(in the rows, 128 means zero)
Known rows, with every step that occurs
nido -> gilolof -> kifel: [185 141 176 102 138  85 161 145 118 139 156 114 111 156 125 151 175 141
 160 149  79 134]
benoke -> kifel: [130 151 166 117 149  70 101 126 129 145 161  74 118 167 145 151 181 156
 121 187 100 171]
gefare -> benoke -> kifel -> nido: [139 146 151 146 138  74 118  99 109 162 170  82 114 162 107 132 194 124
 133 177 119 163]
komur -> nido -> benoke: [115 145 149 133 126  76 124 144 110 148 171  85 111 195 175 181 196 106
 101 160  96 107]
gefare -> benoke -> gilolof: [170 160 163 168 174  83 104 157 116 132 162  93 106 153 118 126 186 106
 124 193  91 166]
gilolof -> kifel: [170 140 165 133 141  93 143 156 124  95 150  85 106 163 150 148 167 146
 156 162  88 139]
kifel -> benoke: [133 168 184 125 157  85 132 154 139 109 147  70 127 168 111 144 158 116
 125 175 104 154]
gefare -> benoke: [164 159 170 151 151  79 127 143 115 119 159  97 108 168  99 145 187 117
 129 181  98 164]
gilolof -> kifel -> nido -> komur: [160 133 120 156 119  97 136 148 112 115 147  78  87 181 145 133 182 124
 191 144 103  99]
gefare -> benoke -> kifel -> nido -> gilolof: [160 147 163 118 137  67 136  84 102 206 176 114 119 160  82 138 199 121
 136 163 113 161]
komur -> kifel -> nido -> benoke -> gilolof: [105 148 133 140 133  96  95 118 127 161 160  53 130 176 177 157 153 101
 100 169  93 115]
komur -> gilolof -> kifel -> nido -> benoke: [147 122 143 117 113 112 130 108 105 117 155  71  99 148 137 157 166 135
 159 123  94  86]
gilolof -> kifel -> benoke -> komur -> nido: [134 159 160 116 128  78 185 155 127 113 144  80 120 163 120 138 133 116
 138 159 114 106]
nido -> gilolof -> kifel -> benoke -> komur: [164 164 186  82 132  86 201 136 142 135 127  91 131 139  78 134 123 123
 152 145  89 117]
gefare -> benoke -> komur: [164 169 166 138 137  73 150 137 124 127 144  85 103 162  84 129 150 121
 130 167  98 137]
gefare -> benoke -> gilolof -> kifel -> nido: [187 136 141 176 153 100 139 144 106 129 158  93  97 147 123 117 180 103
 165 168 102 134]
nido -> benoke: [133 151 167 127 133  92 119 139 132 132 151  67 115 176 155 172 185 116
 117 164  83 117]
kifel -> benoke -> gilolof: [139 167 173 143 178  89 106 169 144 122 148  73 125 153 125 124 154 106
 122 189  95 156]
benoke -> gilolof -> kifel: [177 139 156 147 163  97 119 169 126 109 154  86 101 145 161 128 165 138
 154 176  81 139]
komur -> gilolof: [150 146 166 112 146  86  94 139 114 111 164  95  88 165 119 147 157 157
 136 157  94 145]
kifel -> nido -> benoke: [129 134 147 144 116  93 127 121 123 147 153  63 104 185 156 161 183 109
 132 142  97  96]
nido -> benoke -> kifel: [116 155 165 109 135  84 103 116 131 154 157  62 136 161 162 176 193 131
 102 177  91 140]
benoke -> kifel -> nido -> komur -> gilolof: [123 141 123 114 127  82  71  97 101 155 163  78  96 167 119 137 174 147
 162 153 115 136]

Rows
[127 141 144 109 101  93 128  98 120 148 141  63  85 163 114 139 130 130
 139 120  98  73] => kifel -> nido -> benoke -> komur -> gilolof
[153 155 179 121 151  98 160 159 139  86 138  72 133 151 120 146 159 123
 149 167  98 144] => gilolof -> kifel -> benoke
[150 151 173  97 145  75 181 146 114 148 170 118 134 170 117 158 173 110
 139 155 105 126] => komur -> nido -> gilolof -> kifel -> benoke
[111 180 168 126 172  87  99 153 142 124 151  61 154 159 137 138 128 108
  93 201  96 171] => komur -> kifel -> benoke -> gilolof
[191 150 159 165 168  97 131 160 114 110 158  93 110 135 122 128 182 113
 151 187  88 155] => gefare -> benoke -> gilolof -> kifel
[139 138 123 131 124  90  86 127 100 129 161  84  73 183 110 134 163 132
 173 136 107 109] => kifel -> nido -> komur -> gilolof
[162 131 143 113 106  95 152 113 113 115 141  77  74 146 103 118 113 161
 181 121 104  92] => benoke -> komur -> gilolof -> kifel -> nido
[124 139 150 131 131  72 107 109 121 161 167  74 104 176 147 138 180 148
 138 167 114 150] => benoke -> kifel -> nido
[134 150 153 100 121  72 136 105 113 180 170 100 123 193 123 156 150 131
 120 151  99 141] => komur -> kifel -> nido -> gilolof
[117 148 142 132 123  77 117 118 116 139 164  71 114 195 148 153 146 137
 118 163 108 142] => komur -> kifel -> nido
[155 150 177  99 152 104 138 145 126  79 149  79 123 135  97 142 140 142
 154 154  97 144] => komur -> gilolof -> kifel -> benoke
[129 160 150  91 104  67 158  98 126 188 151  90 115 184 105 138 113 140
 124 141 100 114] => benoke -> komur -> kifel -> nido -> gilolof
[108 183 143 131 169  91  86 156 137 123 149  57 151 165 130 141 141  94
 112 200  97 160] => nido -> komur -> kifel -> benoke -> gilolof
[143 164 151 146 131  58 153 139 102 144 167 104  98 183 101 140 160 104
 118 168 114 123] => gefare -> benoke -> komur -> nido
[130 175 180 115 138  79 155 148 150 116 128  63 117 160  93 128 121 119
 125 163 100 134] => kifel -> benoke -> komur
[102 147 141 124 109  92 119 106 120 150 158  51 130 191 160 176 159 114
 101 154 100 113] => komur -> kifel -> nido -> benoke
[163 127 144 145 123  95 150 140 116 116 153  81  90 175 145 132 168 141
 171 144 102 117] => gilolof -> kifel -> nido
[131 164 141 135 112  73 150  99 114 147 151  71 113 175  87 133 122 117
 116 164 115 132] => gefare -> benoke -> komur -> kifel -> nido
[136 153 128 152 138  78 103 103 100 160 162  78 109 171 103 136 207 109
 152 177 120 149] => gefare -> benoke -> kifel -> nido -> komur
[166 141 136 115 139 102 107 148 106  89 148  88  92 154 123 144 166 150
 180 147  90 120] => nido -> komur -> gilolof -> kifel
[145 155 163 102 128  79 117 129 123 116 146  84  84 158  99 133 117 163
 138 147  93 123] => benoke -> komur -> gilolof
[125 171 173  86 129  55 177 134 126 176 158 111 123 178  91 141 140 104
 117 152 106 113] => kifel -> benoke -> komur -> nido -> gilolof
[148 127 142 140 111 106 155 129 119 124 145  62 106 167 161 157 181 118
 153 136  92  88] => gilolof -> kifel -> nido -> benoke
[125 146 144 131  96  88 147 116 132 154 135  55  96 174 135 145 145 116
 135 133  95  73] => kifel -> nido -> benoke -> komur
[147 158 169 134 158  73 113 120 116 142 165  86 127 154 107 147 198 130
 115 195 107 184] => gefare -> benoke -> kifel
[165 132 113 169 140 101 111 160 113 127 149  77  85 166 155 115 176 118
 189 158  95 102] => benoke -> gilolof -> kifel -> nido -> komur
[104 183 150 115 148  85 111 143 134 109 144  55 151 181 115 162 145 107
 115 185 103 152] => nido -> komur -> kifel -> benoke
[147 134 141 130  94 101 176 119 131 134 128  56 100 158 142 144 143 121
 160 125  92  62] => gilolof -> kifel -> nido -> benoke -> komur
[118 167 137 123 136  78  95 144 120 120 156  70 125 192 143 163 156 127
 125 180  93 147] => nido -> komur -> kifel
[168 135 162 110 141  98 120 144 110  88 156  92  95 148 127 148 153 162
 160 149  90 140] => komur -> gilolof -> kifel
